What can hang from each mark:
Q_81: Q_549
Q_788: Q_549 Q_810 Q_852 Q_901
Q_15: Q_852
Q_901: Q_890 Q_939
Q_616: Q_549 Q_852
Q_549: Q_81 Q_616 Q_788 Q_890
Q_890: Q_549 Q_901

Each row was made from one small tree. Brackets hold a mark, then the marks that hang from it, in the order of their numbers. Every link used is in the known rows. Write each row's tree.
Known rows:
{Q_901 {Q_890 {Q_549 Q_81}} Q_939}: |  10 |   0 |  30 |  -3 |  -9 |  36 |   0 |  -9 | -39 |   2 | -36 |  -4 | -28 |  50 |  25 |  -7 |  29 |  -5 |  23 |  36 |  15 | -23 |  -6 |  27 | -36 | -54 | -19 |  -7 |
{Q_788 {Q_549 Q_890} Q_852}: |   2 |  11 | -38 | -16 | -11 | -23 |  -1 |  -3 |  38 |  -3 |   8 |  51 |  10 |  -8 | -21 |  -7 |  -2 |  31 |  11 |  -3 | -27 |   7 |  13 | -32 |   6 |  17 |  12 | -22 |
{Q_81 {Q_549 Q_616 Q_788}}: |  12 | -30 |  16 |   5 |  15 |  10 | -17 |  48 |   3 |   6 |  13 |  -3 |  42 | -45 |  19 |  -7 | -13 | -33 | -10 |  -1 |  21 |  27 |  -9 |  21 |  18 |  -3 |  55 |  -6 |
{Q_549 {Q_890 Q_901}}: |  29 | -12 |  -3 |  -3 |  10 | -23 |   1 | -12 |  32 |   6 | -10 |  32 |  35 | -10 |  20 | -11 |  11 |  23 |  42 |  33 | -35 |   6 | -11 | -36 |   5 |  34 | -16 |  -7 |
{Q_549 Q_890}: |   6 |  -7 | -30 |   2 |  -4 | -24 |   0 |   6 |  20 |  20 |  -1 |  21 |  30 |   9 |  -4 | -19 |   1 |  23 |  21 |  32 | -15 |   2 | -12 | -23 |   4 |  21 |   9 | -13 |
{Q_549 Q_81 Q_616 {Q_788 Q_810 Q_852 Q_901}}: | -21 |  19 | -10 |  10 |  -3 | -18 |  12 | -14 |  18 |  -7 |  41 | -41 | -23 | -20 | -26 |  13 | -21 | -16 | -50 | -55 |   0 |  -8 |  -8 |  -4 |  -6 |  33 |  15 |  38 |
{Q_549 Q_81 Q_890}: |   4 | -15 | -35 |  23 | -12 | -21 |  15 | -17 |  11 |  30 |  13 |  -3 |  -3 |  34 |  -8 |  -4 |  14 |  28 |   9 |  21 |  -7 |  -8 | -10 |  -1 |   2 |   1 |  15 | -18 |
{Q_890 {Q_549 Q_81} Q_901}: |   4 | -36 |  33 |  24 |  23 |  -8 |   0 |  -7 |   2 | -11 |  -9 |  -7 |  17 |   2 |  29 | -21 |  21 |  12 |  28 |  50 |   9 |   4 | -17 |  21 |   2 | -25 | -31 |   4 |
{Q_81 {Q_549 Q_616}}: |  19 | -19 |  15 |  11 |  19 |   1 | -25 |  45 |  -1 |   6 |  10 |  16 |  25 | -22 |  12 | -31 |   1 | -26 | -11 |  17 |  11 |  -3 |  -1 |   6 |  -7 |  -6 |  42 | -30 |
{Q_549 Q_81 Q_616 {Q_788 Q_810} {Q_890 Q_901}}: |  15 |   4 |   4 |   9 | -10 |   4 |  33 | -15 |  15 |  12 |  37 | -20 |  -8 | -14 |  13 |  22 |   3 |   2 |   9 | -41 | -18 |  17 |   1 | -11 |  10 |  10 | -11 |  16 |
{Q_890 {Q_549 {Q_788 Q_810}} {Q_901 Q_939}}: |  -5 |  -8 |  65 |  -6 |   0 |  31 |   0 |  17 | -12 | -39 | -34 | -12 |  20 | -37 |  23 |  -3 | -13 | -19 |  57 |  21 |  19 |  36 |   6 |   9 |  -2 | -24 | -53 |  54 |
{Q_788 Q_549 Q_810 Q_852 {Q_901 Q_939}}: | -31 |  54 |   3 |  -9 | -14 | -15 | -18 | -11 |   2 | -42 | -14 |  33 | -16 | -20 | -38 |  -8 | -39 |   0 |   1 | -28 |  -2 |  -4 |  42 | -36 | -28 |  17 | -45 |   6 |
{Q_616 {Q_549 Q_81 {Q_788 {Q_901 Q_890}}} Q_852}: | -25 |   1 | -24 |  -6 |  12 |  11 |  -3 | -21 | -14 |  22 | -21 | -25 | -27 |  36 | -24 |  34 |   4 |  -1 | -31 |  -4 |  15 | -13 |  -6 |  31 |  35 |  -1 |  12 | -22 |
{Q_788 Q_549 Q_810 Q_901}: | -43 |  39 |  -3 |   2 |  -8 | -46 | -26 |   2 |  16 | -12 | -10 |  43 |  25 | -12 | -36 | -11 | -55 |  21 |  15 | -22 |  -8 |  21 |  30 | -36 |   1 |  14 | -46 | -25 |
{Q_901 {Q_890 {Q_549 Q_788}} Q_939}: |  11 |  -7 |  36 | -26 |  -5 |  42 |  -7 |  11 | -30 | -10 | -50 |  -2 |  18 |   3 |  34 |   1 |   0 | -17 |  38 |  26 |  15 |  17 | -15 |  17 | -12 | -34 |  -9 |  25 |
{Q_616 {Q_549 Q_81 Q_788} Q_852}: | -34 | -28 | -23 |  10 |  21 |  18 |  -8 |   8 |  -9 |  35 |  -4 | -49 | -16 |  19 | -33 |  18 |   8 |   6 | -26 |  34 |  38 |  -4 |  -1 |  58 |  53 | -14 |  39 |   1 |
{Q_901 {Q_890 {Q_549 {Q_616 Q_852}}} Q_939}: |  22 |  22 |  28 | -25 |   8 |  50 | -24 |  25 | -63 |  -4 | -22 |  13 | -41 |  37 |  16 | -31 |  23 | -21 |  -9 |  15 | -10 | -55 |   2 |  26 | -25 | -34 |   5 |   0 |
{Q_788 Q_810 Q_852 {Q_901 {Q_890 Q_549} Q_939}}: |  -5 |  39 |  39 | -33 | -22 |  22 |   0 |  -7 | -18 | -50 | -32 |  19 | -33 |  16 | -14 | -14 |  -3 | -24 |  13 |  -9 |  -2 | -21 |  -1 | -22 | -60 |  -2 | -54 |  14 |
{Q_901 {Q_890 {Q_549 Q_616 {Q_788 Q_810}}} Q_939}: |   8 |  28 |  50 | -36 | -21 |  55 |   2 |  27 | -39 |  -9 | -16 | -11 | -10 |   3 |  22 |  -4 |  -9 | -32 |  12 | -20 |  12 |   7 |   5 |   9 | -27 | -40 | -21 |  31 |
{Q_890 Q_901}: |  15 |  -9 |  17 |   8 |  34 | -25 | -18 | -10 |  27 |   8 | -26 |  22 |  44 | -20 |  23 | -19 |  -4 |   9 |  36 |  50 | -19 |   1 | -13 | -21 |   3 |  27 | -16 |   3 |
{Q_81 {Q_549 {Q_788 Q_901} Q_890}}: |   0 | -39 | -16 |  10 |  -9 | -15 |   1 |  20 |  15 | -28 |   1 |  16 |  51 | -38 |   3 |  12 | -12 | -13 |  10 | -15 |   1 |  42 | -15 | -17 |  26 |  22 |  18 | -20 |
{Q_616 {Q_549 {Q_788 Q_810 Q_901}} Q_852}: | -56 |  12 | -12 |  -7 |  11 |  -3 | -14 |  21 |  -1 |  -3 |  -8 | -24 |  -3 |  -4 | -59 |   8 | -36 |  -7 | -20 |  -2 |  27 |   9 |  11 |  19 |  40 |  21 | -14 |  11 |
{Q_788 Q_901}: | -15 |   1 | -15 |  15 |  19 | -48 | -25 |  -1 |  14 |  -1 | -16 |  15 |  41 |  -6 |  -2 | -18 | -23 |  14 |  -1 |  28 |  -5 |  -5 | -16 | -23 |  -3 |  38 | -11 |  -3 |
{Q_890 Q_549}: |  -9 | -28 |  16 |   5 |  15 | -11 | -19 |  32 |   0 |  -4 | -12 |   7 |  36 |   6 |  13 | -38 |  -3 |  11 |  23 |  55 |  19 |   7 | -19 |  12 |   3 | -14 |  -6 |   8 |
{Q_15 Q_852}: |  -9 | -15 |   4 |   9 |   8 | -39 | -10 |   2 |  37 |   9 | -22 |  20 |  12 |  -5 |  13 | -29 |  21 |  23 |  -4 |  48 | -20 | -17 | -30 |  -9 |   5 |  33 |  18 |  -5 |
{Q_81 Q_549}: |   3 | -28 |  17 |  13 |  14 |  -3 | -27 |  30 |   9 |   2 | -15 |  21 |  38 | -10 |  -1 | -22 |  -3 | -19 |  20 |  43 |  13 |  14 |  -5 |   8 |   3 |  -1 |  27 | -34 |
{Q_616 {Q_549 Q_81} Q_852}: | -30 | -15 | -23 |  13 |  29 |   7 | -14 |   8 | -13 |  40 |   0 | -29 | -32 |  44 | -43 | -12 |  15 |  12 | -27 |  48 |  29 | -31 |   8 |  49 |  26 | -17 |  27 | -28 |

Which tree is each row?
|  29 | -14 |  11 | -26 |   5 |  18 |   5 |   2 |  -2 |  -8 | -29 |  22 |  11 |   2 |  12 |  -7 |  24 |  14 |  33 |  44 |   8 |  -2 |  22 | -21 | -12 |  -9 | -38 |  -7 |
{Q_616 {Q_549 {Q_890 {Q_901 Q_939}}}}
| -16 |  72 |  20 | -24 | -26 |   0 | -21 | -17 | -17 | -16 | -46 |  55 | -10 |  16 | -17 |   4 | -37 |   4 |  24 | -34 | -18 |   2 |  44 | -44 | -37 |  -9 | -66 | -34 |
{Q_788 Q_549 Q_810 {Q_901 Q_890 Q_939}}
| -25 |  59 | -10 |  -8 | -25 | -20 |  -1 | -43 |  22 |  -4 |  -3 |  29 | -44 |  25 | -41 |  18 | -19 |  10 |  -8 | -50 | -24 |  -5 |  22 | -30 | -25 |   7 | -32 | -40 |
{Q_788 {Q_549 Q_81} Q_810 Q_852 {Q_901 Q_890}}
|  33 |   6 |  27 | -42 |  -1 |  52 |   2 |  14 | -25 | -22 | -10 |  -7 | -13 | -14 |  36 |  -5 |  15 | -31 |  -8 | -13 |   9 | -10 | -20 |  10 | -28 | -23 |  16 |  44 |
{Q_901 {Q_890 {Q_549 Q_616 {Q_788 Q_852}}} Q_939}
|  26 | -23 |  -7 |  -6 |  10 | -12 |  11 | -12 |  35 |   4 | -12 |  16 |  52 | -33 |  29 |  17 |   1 |  13 |  45 |  17 | -24 |  35 | -20 | -25 |  27 |  32 |  -4 |  19 |
{Q_549 Q_788 {Q_890 Q_901}}
| -20 |   3 |  29 |  -4 | -25 |  29 |  18 |   0 |  -6 |  11 | -11 | -26 | -13 |  32 |  -4 |  18 |  -3 | -12 |  30 |  -4 |  16 |  31 | -16 |  26 |   0 | -35 | -19 |   7 |
{Q_901 {Q_890 {Q_549 Q_81 {Q_788 Q_810}}}}
|  -5 | -34 | -42 | -12 | -11 |  11 |  35 |  -5 |  31 |  18 |  24 | -38 | -11 |   8 | -27 |  26 |  24 |  15 | -17 |   7 |  30 |  15 | -10 |  20 |  24 |  -2 |  37 |  10 |
{Q_616 {Q_549 Q_81 {Q_788 Q_852} Q_890}}
|   1 |  45 |   4 | -20 |  -8 |  -9 | -28 | -23 | -19 | -13 | -54 |  59 |   8 |   7 |   9 |   3 | -22 |  16 |  19 | -10 | -18 |  -5 |  29 | -41 | -28 |  -8 | -40 | -32 |
{Q_788 Q_549 {Q_901 Q_890 Q_939}}
|  -5 | -24 |  12 |  17 |   6 |   5 |   1 |  13 | -46 | -33 |  11 | -41 |   0 | -15 |  31 |   2 |   3 |  -7 | -33 | -14 |  38 |  -2 |  -4 |  28 |  -8 | -33 |  -7 |  45 |
{Q_890 {Q_549 Q_81 Q_616 {Q_788 {Q_901 Q_939}}}}
|  51 |   4 |  10 | -12 |   7 |   7 |   2 |  -4 | -10 |  -7 |  -1 |  25 |   5 | -18 |  42 | -15 |  17 |   3 |  14 |   8 | -25 | -22 |  12 | -35 | -26 |  10 | -18 |  11 |
{Q_549 Q_616 {Q_890 {Q_901 Q_939}}}
|  37 | -34 |  18 |   5 |   7 |  -3 |   0 |   9 |  23 | -16 |  -8 |  46 |  36 | -22 |  20 | -10 |  19 | -10 |  47 |  27 | -22 |  22 |  -4 | -18 |   6 |  12 |   0 | -42 |
{Q_81 {Q_549 {Q_890 Q_901}}}
| -30 | -10 | -24 |  -4 | -27 |  15 |  34 |   9 |  12 |  30 |  19 | -38 | -10 |  22 | -43 |  27 |  -3 |  17 |   5 |  -5 |  35 |  31 |  14 |  16 |  23 | -20 |  -2 |  -4 |
{Q_616 {Q_549 Q_81 {Q_788 Q_810} Q_890}}
| -14 | -29 | -51 |  -7 |  -8 | -11 |  34 | -16 |  27 |  -7 |  28 | -30 |  -6 |  -2 | -28 |  33 |  12 |  18 | -35 | -15 |  25 |  11 | -10 |   3 |  19 |  17 |  13 |   8 |
{Q_616 {Q_549 Q_81 {Q_788 Q_852 Q_901} Q_890}}
| -13 |  20 |   7 |  -2 |   2 |  -5 |  -4 |  28 |   9 |  20 |  17 | -19 |  21 | -21 |  -8 |  -5 | -36 | -12 |  -7 | -18 |   6 |  18 |   1 |  -2 |   7 |  14 |  18 |  29 |
{Q_549 Q_616 {Q_788 Q_810}}
|  42 | -26 |  27 |  -2 |   1 |  26 |   0 |   8 |  -1 | -30 | -25 |  41 |  19 | -23 |  27 |  -7 |  26 | -21 |  50 |  28 | -11 |  10 |  12 | -17 | -17 |  -5 | -11 | -30 |
{Q_81 {Q_549 {Q_890 {Q_901 Q_939}}}}
|  -6 | -27 | -35 |  21 |  -8 | -12 |  21 | -14 |  15 |  28 |  12 | -24 |  17 |   7 |   2 |  23 |   7 |  18 |   8 |   7 |   2 |  18 | -16 |   8 |  28 |   6 |  31 |   7 |
{Q_549 Q_81 Q_788 Q_890}
|  -2 |  -2 |  24 |  -9 |  -4 |  26 |  -2 |  39 |  22 | -15 |  32 | -13 |   3 | -50 | -24 |  -2 | -17 | -53 | -19 | -31 |  15 |  21 |  -1 |   9 |   1 |  14 |  47 |  16 |
{Q_81 {Q_549 Q_616 {Q_788 Q_810 Q_852}}}
|  -7 |  -3 |  31 |   3 |  -3 |  22 |  -8 |  49 |   3 |   1 |  17 | -11 |  24 | -37 | -11 |  -5 | -28 | -46 |   0 | -22 |  19 |  33 |   8 |   9 |  10 |  -2 |  33 |   0 |
{Q_81 {Q_549 Q_616 {Q_788 Q_810}}}
| -35 |   6 |   0 |  28 |  -6 |  -4 |  10 | -10 |  15 |  28 |   4 | -43 |   0 |   7 | -24 |  15 | -28 |  -2 |  11 |   3 |  17 |  26 |  -2 |  17 |  16 |   3 |   4 |  21 |
{Q_549 Q_81 {Q_788 Q_810}}
| -17 |  21 | -26 |  22 |  18 | -11 | -23 |   4 | -19 |  27 |  22 |   4 | -36 |  20 | -21 | -10 |  -1 |  18 | -42 | -11 | -12 | -35 |  26 |  30 |  23 | -15 |  33 | -36 |
{Q_788 {Q_549 Q_81 {Q_616 Q_852}}}
|   5 |  -4 |  55 | -12 |  11 |  14 |   2 |  34 |   6 | -23 |  11 | -11 |  32 | -41 |  27 | -13 | -18 | -14 |  21 |  -8 |   7 |  31 |  -5 |   5 |  10 |  -9 | -32 |  41 |
{Q_890 {Q_549 Q_616 {Q_788 Q_810}} Q_901}
|  -4 |   6 | -22 |  29 |  26 |  -5 | -16 |   0 | -22 |  35 |  27 | -21 | -36 |  27 | -14 | -20 |  15 |   0 | -46 |  14 |  -9 | -53 |  -4 |  36 |  14 |   5 |  47 | -10 |
{Q_549 Q_81 {Q_616 Q_852}}
|  18 |  17 | -17 | -11 |   3 | -13 |  12 | -33 |   9 |   6 |  19 | -18 | -19 |  -2 |  10 |  27 |   6 | -13 | -52 | -49 | -17 | -20 | -26 |  -7 | -13 |  28 |  33 |  12 |
{Q_549 Q_81 Q_616 {Q_788 Q_852 {Q_901 Q_890}}}
|   5 |   5 |  16 |   9 | -16 |  23 |  34 | -34 |   0 |  -7 |  -7 | -25 | -14 |  -7 |   5 |  35 |   5 |  -3 |  43 | -10 |  -8 |  19 |  16 |  -7 |  -4 |  -3 | -35 |  28 |
{Q_549 Q_81 {Q_788 Q_810} {Q_890 {Q_901 Q_939}}}
| -31 |  36 | -37 |   4 | -33 | -37 |  16 | -30 |  28 | -18 |  33 |  25 | -33 |  10 | -53 |  11 | -13 |  28 | -13 | -54 | -23 |   4 |  25 | -36 |  -8 |  18 | -27 | -30 |
{Q_788 {Q_549 Q_81 Q_890} Q_810 Q_852 Q_901}
|  48 |  -2 |   2 |   6 |   4 |  10 |  19 | -23 | -18 |   1 |  15 |  -4 | -23 |   5 |  38 |  -2 |  40 |   7 |   2 |   2 | -20 | -32 |  14 | -11 | -29 | -11 |  -9 |   2 |
{Q_549 Q_81 Q_616 {Q_890 {Q_901 Q_939}}}
| -14 |  17 | -29 |  14 | -16 |  17 |  20 |   7 | -15 |  29 |  47 | -37 | -47 |  20 | -36 |  17 |   3 |  -6 | -30 | -42 | -17 | -16 |   7 |  21 |  28 |  13 |  34 |  10 |
{Q_549 Q_81 {Q_616 Q_852} {Q_788 Q_810} Q_890}
|   1 |  -2 |  16 | -14 |   1 | -18 | -16 |   5 |  -7 | -15 | -35 |  31 |  26 |  19 |  17 | -21 |  -4 |   8 |  17 |  21 |  -7 |  -2 | -26 | -15 | -15 |   0 | -35 | -18 |
{Q_788 {Q_901 {Q_890 Q_549}}}
|  -3 |  -6 |   9 |   7 |  -7 | -15 |  -4 | -15 | -16 |  -5 | -18 |   3 |  -2 |  42 |  14 |  -5 |  11 |  10 |   4 |  11 |   0 | -10 | -25 |   8 | -17 | -20 | -32 | -23 |
{Q_788 {Q_901 {Q_890 {Q_549 Q_81}}}}
|  11 |  22 | -46 | -18 |  -7 | -43 |  -3 |   3 |  20 | -25 |  35 |  56 |   4 | -21 | -13 |  -9 | -10 |  27 | -38 | -52 | -32 |  -8 |  16 | -51 |  -6 |  32 |   1 | -18 |
{Q_788 {Q_549 Q_616 Q_890} Q_852 Q_901}
| -19 |  -2 | -30 |  27 |  26 | -19 | -12 |  -9 | -18 |  13 |  24 | -32 | -16 |  -6 | -10 |  12 |  -8 |  -2 | -60 | -24 |  -3 | -26 | -13 |  28 |  37 |  28 |  39 |  18 |
{Q_549 Q_81 {Q_616 Q_852} {Q_788 Q_901}}
|   5 |  53 |  22 | -28 | -18 |  18 |  -1 | -10 | -27 |  -4 | -18 |   1 |  -8 |  -8 |   8 |  16 | -32 | -28 |  -9 | -48 | -11 |  -3 |  12 | -27 | -35 |  14 | -23 |  20 |
{Q_549 Q_616 {Q_788 Q_810 {Q_901 Q_890 Q_939}}}
|  11 | -11 |  25 | -16 | -10 |  46 |  16 | -22 | -20 | -13 | -26 | -28 | -33 |  15 |  18 |  21 |  32 | -21 |   8 |  10 |  18 |  -5 | -23 |  30 | -21 | -34 |  10 |  30 |
{Q_901 {Q_890 {Q_549 Q_81 {Q_788 Q_852}}} Q_939}
|   1 |  19 | -22 |   8 |  10 | -18 |  -7 |  -8 |  14 |  13 |  35 |   9 | -23 |  -2 | -10 | -10 |   1 |  16 | -44 | -22 |   0 | -20 |  14 |   6 |  -3 |  -9 |  30 | -13 |
{Q_788 {Q_549 Q_81 Q_616} Q_852}
|  30 |   4 |  27 | -10 |  -8 |  40 |   3 |   4 | -55 |   6 |  -9 | -10 | -40 |  44 |  35 | -17 |  33 | -10 |  -9 |   8 |  13 | -33 |   0 |  23 | -41 | -58 |  -7 |  -5 |
{Q_901 {Q_890 {Q_549 Q_81 Q_616}} Q_939}
|   3 | -23 | -22 |   2 |  18 |  10 |   8 | -14 |   3 |  16 |   5 |  -5 | -34 |  38 | -20 |   6 |  39 |  23 |   0 |  34 |  -6 | -22 |  11 |  20 |  29 |  -4 |  -2 | -33 |
{Q_616 {Q_549 Q_81 {Q_890 Q_901}} Q_852}
|  21 | -19 |  -9 |  22 |   5 | -17 |  18 | -34 |  23 |  12 |   7 |   7 |   7 |  10 |  17 |   6 |  28 |  25 |  29 |  24 | -25 |  -5 | -11 | -14 |   4 |  12 | -13 | -16 |
{Q_549 Q_81 {Q_890 Q_901}}
|  14 |   5 |  37 | -21 |  -5 |  32 | -15 |  10 | -36 |  -7 | -53 |  22 |   3 |  29 |  28 | -22 |  14 |  -7 |  40 |  43 |   8 | -14 |  -8 |   5 | -34 | -36 | -26 |   1 |
{Q_901 {Q_890 Q_549} Q_939}
| -26 |  15 |  -5 |  23 |  -2 | -25 |   6 |  -6 |  -2 |   6 |  30 | -42 |  -2 | -10 | -13 |  15 | -32 |  -7 | -35 | -46 |   8 |  10 |   1 |   1 |   3 |  15 |   1 |  23 |
{Q_549 Q_81 Q_616 {Q_788 Q_810 Q_901}}
|  -1 | -14 | -13 |  25 |  18 | -10 |   0 |   0 |   2 |  31 |  25 | -41 |  13 | -10 |  16 |   6 |  -7 |   3 | -27 |  -3 |  14 |   0 |  -9 |  25 |  16 |  -2 |  44 |  23 |
{Q_549 Q_81 Q_616 Q_788}
|  19 |  -8 |  -2 | -22 |  13 |  34 |  -4 |   1 | -18 |  -6 | -27 |  19 | -24 |  14 | -10 |  -9 |  28 |   7 |  17 |  42 |  -2 | -31 |  27 |   3 |   6 |  -3 | -24 |  -9 |
{Q_616 {Q_549 {Q_890 {Q_901 Q_939}}} Q_852}
|  40 |  -9 | -11 |  11 |  13 | -15 |  14 | -17 |  10 |  16 |  30 |   5 |  -5 |   3 |  29 |  -6 |  31 |  16 |  -3 |  -2 | -31 | -20 |  -6 | -16 |  -6 |   8 |   1 | -12 |
{Q_549 Q_81 Q_616 {Q_890 Q_901}}
|  31 | -28 | -13 | -18 |  -7 |  16 |  12 |  36 |  21 | -14 |  39 |   4 |  18 | -44 |   3 |   4 |  11 | -34 | -22 | -28 |  -2 |  17 | -14 |   0 |  12 |  18 |  67 |  -1 |
{Q_81 {Q_549 Q_616 {Q_788 Q_852} Q_890}}
|   2 | -21 | -43 |   9 | -11 |  -6 |  32 | -24 |  30 |  13 |  23 | -24 |  -7 |  -2 | -12 |  24 |  17 |   7 |  -9 |  -3 |  -8 |   8 | -26 |   8 |  18 |  24 |  45 |  24 |
{Q_549 Q_81 {Q_788 Q_852} Q_890}
| -30 |   6 | -27 |  31 |   8 | -50 | -18 | -24 |   6 |   1 |  -2 |  19 |  14 |   6 | -11 |  -1 | -24 |  36 |  -7 |  -8 |   3 |   9 |  19 | -12 |  12 |  -2 | -17 | -33 |
{Q_788 {Q_549 Q_81} Q_901}
|  -8 |  53 | -15 | -14 | -33 | -13 |  -5 |   9 | -22 | -25 |  14 |  44 | -13 |  -5 | -17 |  -7 | -31 |  17 |  -7 | -61 | -17 |  -3 |  56 | -51 | -27 |  -3 | -45 | -19 |
{Q_788 {Q_549 Q_616 Q_890} Q_810 {Q_901 Q_939}}
| -25 | -21 | -23 |  34 |  14 | -38 |   0 | -23 |  10 |   8 |  -1 | -32 |  28 | -12 |   2 |  22 | -19 |  10 | -11 |   1 |  11 |  16 | -18 |   8 |  22 |  20 |  10 |  20 |
{Q_549 Q_81 {Q_788 Q_901}}
|   3 | -33 |   2 |   6 |  11 |   7 |  14 |  15 |   3 |  -7 |  36 | -47 |  -7 | -15 |  15 |  -4 |  14 |  -8 | -36 |  -6 |  25 |  -2 | -29 |  41 |  12 | -18 |  39 |  44 |
{Q_890 {Q_549 Q_81 Q_616 {Q_788 Q_852}}}
